Known rows, with every way that one mark hangs from another
{J_416 J_933}: [ 28.1   9.6  11.5   2.5   0.6  23.5 -12.5   7.2   7.7  -5.2  23.5 -16.6
  27.8   4.7  13.6   6.7 -24.9 -21.5   7.9 -19.9 -14.5   2.7]
{J_933 J_416}: [ 19.0   2.5  -1.9 -28.1  12.1   5.0   3.4  -2.6  20.9   4.8   3.9   2.1
   0.9   7.8   4.5 -10.0 -23.8 -11.5  -7.6  13.3 -26.5  15.8]
{J_388 {J_63 {J_933 J_9 J_416}} J_138}: [-33.7  10.4 -46.9 -12.5  26.9   8.5   9.7  14.8   9.0  22.7  -5.8 -14.9
 -39.5 -37.5  -1.9   5.8 -30.0 -23.2 -14.6  -8.4 -16.4  -8.3]
{J_933 {J_9 {J_388 J_63}}}: [-23.2 -13.6 -27.2   9.7   9.4  28.8  16.2  22.6  24.3  -6.7  18.2 -29.0
   4.9 -10.8  17.8 -18.5 -20.1 -32.8  -7.7 -10.6  -8.4  -6.3]
{J_388 {J_9 {J_933 J_416}}}: [  8.4   3.1  -7.0  -8.3  -1.3   3.0   6.9  -2.1   8.1   6.7  19.7  -1.8
 -16.1   6.3  27.8 -10.0 -22.4  -5.9   1.2   4.2 -32.8  10.6]
{J_63 {J_933 J_9}}: [ -1.4   8.9  -7.6  -7.5  12.0   7.2   0.7  14.4  -3.4   5.0   4.7 -10.4
 -10.4  -9.5  16.9 -17.0 -43.4 -13.7  -1.4  -3.9 -10.2   4.4]
{J_388 {J_9 {J_933 J_416}} J_63 J_138}: [-23.8   2.9 -35.5  -0.7   9.5  11.9  16.8   9.7  12.7  15.8  21.2 -19.8
 -39.2 -22.3  14.2  17.1 -13.2 -24.7  -6.8 -19.0 -31.7  -7.8]
{J_388 J_63 {J_138 {J_933 J_9}}}: [-15.9   8.9 -12.6   9.5  14.3  15.6   3.4  28.8  11.5   7.8  16.8 -25.0
 -18.9 -28.8  -1.7  20.9 -22.6 -30.0 -15.7  -4.6 -13.1 -14.4]
{J_933 {J_9 {J_388 J_63 J_138}} J_416}: [-36.6  -0.9 -56.5  -5.6  15.2  19.8  11.0  14.2  30.1  12.5  -1.8 -12.7
 -19.6 -28.2   5.6 -13.1 -14.1 -21.4 -18.6  12.8 -15.5  -8.0]
{J_138 J_388 {J_933 J_416}}: [ 27.3  10.9  22.3 -38.8   2.6 -14.3 -15.7  -4.1  30.2  -1.1   3.1   4.2
   5.6 -22.7  -7.2 -11.9   6.5  21.4  -7.7  41.6 -25.9  -3.2]
{J_388 {J_63 J_933} J_138}: [-20.8   2.3 -13.0 -17.0  22.8  18.9   2.2  20.0   7.1   6.9  10.2 -38.2
 -26.1 -32.0  -2.9  23.1 -20.1 -28.9  -0.5 -40.6 -12.3 -12.1]
{J_388 J_9 J_63 {J_138 {J_933 J_416}}}: [-12.4   4.0 -27.0   3.4  12.7  -2.8  -6.1   7.7  19.8  15.7  -0.2 -31.2
 -30.9 -29.5   2.0  15.0 -11.1 -23.8  -5.4 -12.0 -22.2 -14.6]
{J_713 {J_416 J_933}}: [ 44.1   5.4  14.8  -4.8   9.7  21.0   4.6  18.2  22.0   4.2   4.4 -10.1
  12.1  10.9  13.9  -2.7 -25.1  -4.5  16.4  -3.2 -21.2  10.8]
{J_416 {J_933 {J_9 {J_388 J_138}}}}: [ -9.0  14.1 -27.5  19.3  -2.9  33.5 -14.8  18.0  13.0   1.3  21.5 -19.7
  10.8 -19.9  18.4  -2.1 -21.2 -21.3  -1.7  -7.7  -3.5 -10.2]
{J_933 J_9 J_416}: [  4.1   7.4 -27.9 -13.5  12.9   5.1  15.1   4.7  17.3  14.4   5.1  14.3
  -6.4   3.9  10.7 -26.2 -39.1 -15.7 -18.2  28.3 -22.8  14.9]
{J_9 {J_388 J_63}}: [ -9.6 -19.6  -2.8  -2.9   8.3  29.9   5.3  16.7  30.5 -13.8  15.7 -41.5
  14.3  -9.4  12.5  -3.5  -1.8 -27.4   4.8 -26.9 -11.8  -7.8]
{J_713 {J_416 {J_933 J_9}}}: [ 31.4   8.2  -7.5   6.6   9.9  20.9  13.7  23.3  19.8  11.8   5.0  -2.3
   5.7   7.1  18.8 -13.6 -38.2  -8.7   7.7   6.3 -16.8   9.3]
{J_933 {J_9 {J_388 J_138}} J_416}: [-21.7   8.8 -43.3 -12.1   7.9  17.2   1.5  12.1  28.4  12.7  -0.3  -1.7
 -17.1 -19.4   9.2 -22.9 -18.5 -13.1 -17.0  28.6 -13.3   2.8]
{J_933 {J_9 J_388} J_416}: [ -8.7   0.1 -33.2  -9.1   6.1  12.1   2.6   5.3  29.1   4.9  -3.9  -0.1
  -1.6  -5.6  16.0 -35.2 -21.8  -8.2 -12.4  31.2 -18.3   7.5]
{J_63 {J_933 J_9 J_416}}: [ -3.9  13.8 -25.8 -17.6  15.1  -3.2   1.0   0.1   2.8  16.7 -12.1   4.3
 -18.5  -9.9  11.8 -24.6 -39.0  -2.6  -7.2  17.5 -18.4   8.7]
{J_388 {J_138 {J_933 J_416}}}: [ 12.7  19.2   8.9 -21.5   9.7  -0.1 -23.1   6.7  16.0   9.6  -1.3  -6.4
 -13.8 -17.6  -5.4  15.1 -12.0   0.6 -12.0  26.3 -20.5   1.5]

Rows
[-33.2  -4.8 -28.4 -20.3  15.4  15.8  -9.0  11.2  24.8   3.9 -12.9 -37.9
 -21.5 -40.8   1.7   4.0   3.5  -9.9   0.5 -16.9 -13.3 -16.1] -> {J_9 {J_388 {J_63 {J_933 J_416}} J_138}}
[-11.2  -2.0 -25.1  24.8   0.5  33.4  -0.6  16.1  15.8  -6.3  20.4 -27.6
  22.3 -11.7  20.0  -7.5 -19.6 -28.5   2.1 -20.0  -6.7 -13.5] -> {J_416 {J_933 {J_9 {J_388 J_63}}}}
[  1.8  -3.1  -9.6 -15.6   2.2 -17.1  -0.3  -3.2  34.6   4.0   4.8 -16.3
  -9.2 -34.6  -1.0 -12.4   6.2  -2.2  -0.2   8.9 -26.3 -18.6] -> {J_138 {J_388 J_9 J_63} {J_933 J_416}}
[ 22.7   1.8 -12.1  10.7   4.3  26.1   5.4  23.8  27.9   2.2  -0.8 -13.6
  10.5   2.5  23.5 -21.8 -21.5  -1.7  11.8  10.0 -13.8   1.9] -> {J_713 {J_416 {J_933 {J_9 J_388}}}}
[ -7.6  -4.1  -1.8  14.9   2.7  14.2  -6.5  17.8  18.5 -10.3   5.9 -28.4
   9.1 -20.0  14.7  -5.7  -8.8 -11.4  -5.6  11.2  -9.2 -13.0] -> {J_138 {J_933 {J_9 {J_388 J_63}}}}
[ 11.1   9.4 -21.5   7.6   5.5  30.2   1.3  28.5  26.6  11.1  -0.4 -13.1
  -4.1 -11.5  17.7 -10.3 -19.8  -5.3   7.3   6.8 -10.1  -2.4] -> {J_713 {J_416 {J_933 {J_9 {J_388 J_138}}}}}
[-10.5   8.2  -4.1 -24.1  -0.1  22.0  -9.3   7.6  20.5  -4.1  11.0  -7.7
 -15.6 -17.2  15.1   5.8   9.2  11.9  -6.5  23.1 -26.2   1.6] -> {J_9 {J_388 J_138} {J_933 J_416}}
[  3.1   5.7 -16.9  20.3  -7.0  29.7 -10.8  12.3  11.3  -5.3  20.2 -17.8
  25.9  -5.6  24.4 -14.1 -20.8 -20.1   4.5  -3.5  -5.3  -6.4] -> {J_416 {J_933 {J_9 J_388}}}
[ -5.7  12.5 -21.8 -13.1   0.5   6.7   0.3   7.3   9.9  16.0  20.1  -5.1
 -35.7 -12.2  19.8   4.5 -18.2 -10.6  -5.4  -0.2 -30.7   3.2] -> {J_388 {J_9 {J_933 J_416}} J_138}
[ 13.1  15.7  -1.4 -22.9   0.9 -13.8  -6.2   1.6  26.6   4.8   5.9  16.0
  -2.5 -26.0  -2.3 -25.5  -8.6  17.0 -15.1  55.7 -23.1  -4.4] -> {J_138 J_388 {J_933 J_9 J_416}}
[ -9.1  -1.5 -17.5   5.6   7.3   2.3  -8.2   3.6  26.0   0.9 -12.5 -14.8
   1.1 -20.2   9.2 -15.1  -6.5   0.3  -9.1  32.3 -18.9  -7.9] -> {J_138 {J_933 {J_9 {J_388 J_63}} J_416}}
[ -6.2 -14.8 -15.1 -14.0   3.2   7.1  22.5  12.8  33.3  -1.6  34.2 -29.7
  -5.4 -24.1   8.6 -16.8  -9.6 -34.5   3.9 -32.3 -19.0 -15.8] -> {J_138 {J_388 J_9 J_63}}
[-12.7 -13.6  11.9  -2.6   1.4  34.9   9.4  17.2  17.9 -21.8  24.4 -33.8
   7.5  -7.1  23.5   7.9   9.1  -7.7   3.3 -13.1 -22.9  -9.1] -> {J_9 {J_388 J_63} J_933}
[ -7.8  -8.4 -17.1 -19.3   1.0   0.8  23.6   1.3  26.3   0.4  30.9  -8.8
 -16.4 -24.0  13.1 -12.4   2.2  -6.7  -2.0  -5.0 -34.0 -13.3] -> {J_138 {J_388 {J_9 {J_933 J_416}} J_63}}
[-18.7 -16.7  -4.0  -5.8  11.4  21.2  -4.2  13.1  18.9 -11.6   1.1 -47.8
   2.8 -22.5  14.2  -4.8  -1.3 -17.7  11.0 -31.2 -10.1 -12.0] -> {J_9 {J_388 {J_63 J_933}}}
[ 19.1   8.4   2.0 -23.7  -5.0 -22.7 -14.8  -7.5  32.5   4.4   4.9  -2.8
  -7.0 -26.1   5.5 -23.3   1.9  10.1  -0.2  30.4 -25.0  -8.6] -> {J_138 {J_388 J_9} {J_933 J_416}}
[  8.6  -6.8 -21.6  16.0  10.7  31.3  15.6  24.4  29.4   2.7  -1.7 -23.2
   8.3  -5.7  20.5 -12.7 -19.2 -12.1  12.6  -3.3 -15.3  -7.9] -> {J_713 {J_416 {J_933 {J_9 {J_388 J_63}}}}}
[-20.7   0.5 -34.8  -6.9  22.7   3.3  16.2   3.8   8.2  12.2  -8.3 -12.0
 -17.7 -18.8   6.6  -9.9 -31.4 -18.8  -8.0  -1.7 -19.6  -2.3] -> {J_388 {J_63 {J_933 J_9 J_416}}}
[ -6.0  -2.7 -11.3 -40.4  16.7  -2.8   8.5   1.4  27.7   2.4   6.1 -12.3
 -10.3 -34.3  -7.1 -11.5  -2.7  -2.2  -0.7  -5.9 -23.3 -11.7] -> {J_138 {J_388 {J_63 {J_933 J_416}}}}
[-26.3  -1.6 -16.7 -16.9   7.5  27.1   3.2  10.4  22.7  -4.3  11.8 -20.6
 -17.1 -24.6  10.8  16.0  14.1   0.3  -6.5   6.4 -28.6  -8.7] -> {J_9 {J_388 J_63 J_138} {J_933 J_416}}
[-31.6   0.7 -48.0 -10.3  18.4  -1.4   0.8   6.3  12.3  23.2  -6.7 -34.3
 -44.4 -36.9   5.9   4.5 -22.2 -29.0   2.6 -37.9 -18.4 -14.0] -> {J_388 J_9 {J_63 {J_933 J_416}} J_138}
[-15.0  -6.6   2.4  -1.3   6.8  24.5 -18.4  23.7  26.9  -9.8   7.5 -48.1
  -2.2 -34.0   1.5  18.9   9.9 -14.7  -1.0 -12.9  -8.1 -19.7] -> {J_9 {J_388 J_63 {J_138 J_933}}}
[-15.0  -8.4 -31.5 -24.8   9.8 -10.8   9.6   0.6  28.4   7.7   5.9 -20.4
 -20.0 -37.1   5.0 -21.3  -5.7 -11.8   6.4 -20.2 -22.8 -16.8] -> {J_138 {J_388 J_9 {J_63 {J_933 J_416}}}}
[ 10.6  -3.8  25.9 -20.6   5.4   2.4  -0.4  13.9  28.2 -11.7  19.8 -22.9
  11.4 -30.6  -7.0   4.8   7.5  -4.2  -2.7   2.2 -18.7 -17.6] -> {J_138 {J_388 J_63} J_933}
[-15.0   5.1 -29.9 -15.5   8.6   2.9  -7.3  -0.1  12.9   6.1 -18.3  -6.5
 -10.7 -19.4  16.9 -33.0 -21.6   5.8  -2.7  20.6 -14.0   1.2] -> {J_63 {J_933 {J_9 J_388} J_416}}
[  3.0  20.6   1.3  -1.6   6.4  12.3 -11.8  24.3   6.3   8.3  13.2  -9.9
 -13.1 -20.9   4.0   9.8 -29.0 -14.2 -13.9  16.7  -9.7  -3.0] -> {J_388 {J_138 {J_933 J_9}}}
[-24.1   8.8 -23.4  -6.4   7.3  18.3 -12.0  21.5   8.9   5.3  -0.6 -25.9
 -19.8 -30.3  15.5 -15.3 -24.1 -10.9  -1.2  -4.1  -2.6  -7.6] -> {J_63 {J_933 {J_9 {J_388 J_138}}}}
[-13.9 -10.9 -18.6 -17.5   5.1  -1.8  12.5   8.2  21.8   2.8  19.4 -33.7
 -14.4 -35.5   9.2 -17.3  -8.5 -22.2  10.3 -38.5 -15.4 -21.9] -> {J_138 {J_388 J_9 {J_63 J_933}}}
[ -0.8   7.8   2.0 -16.9   2.1  10.4 -32.2   7.9  28.5  -1.3  -5.9 -22.4
  -4.2 -26.3   2.0   2.3   8.3   5.8  -4.3  24.0 -12.8  -5.7] -> {J_9 {J_388 {J_138 {J_933 J_416}}}}
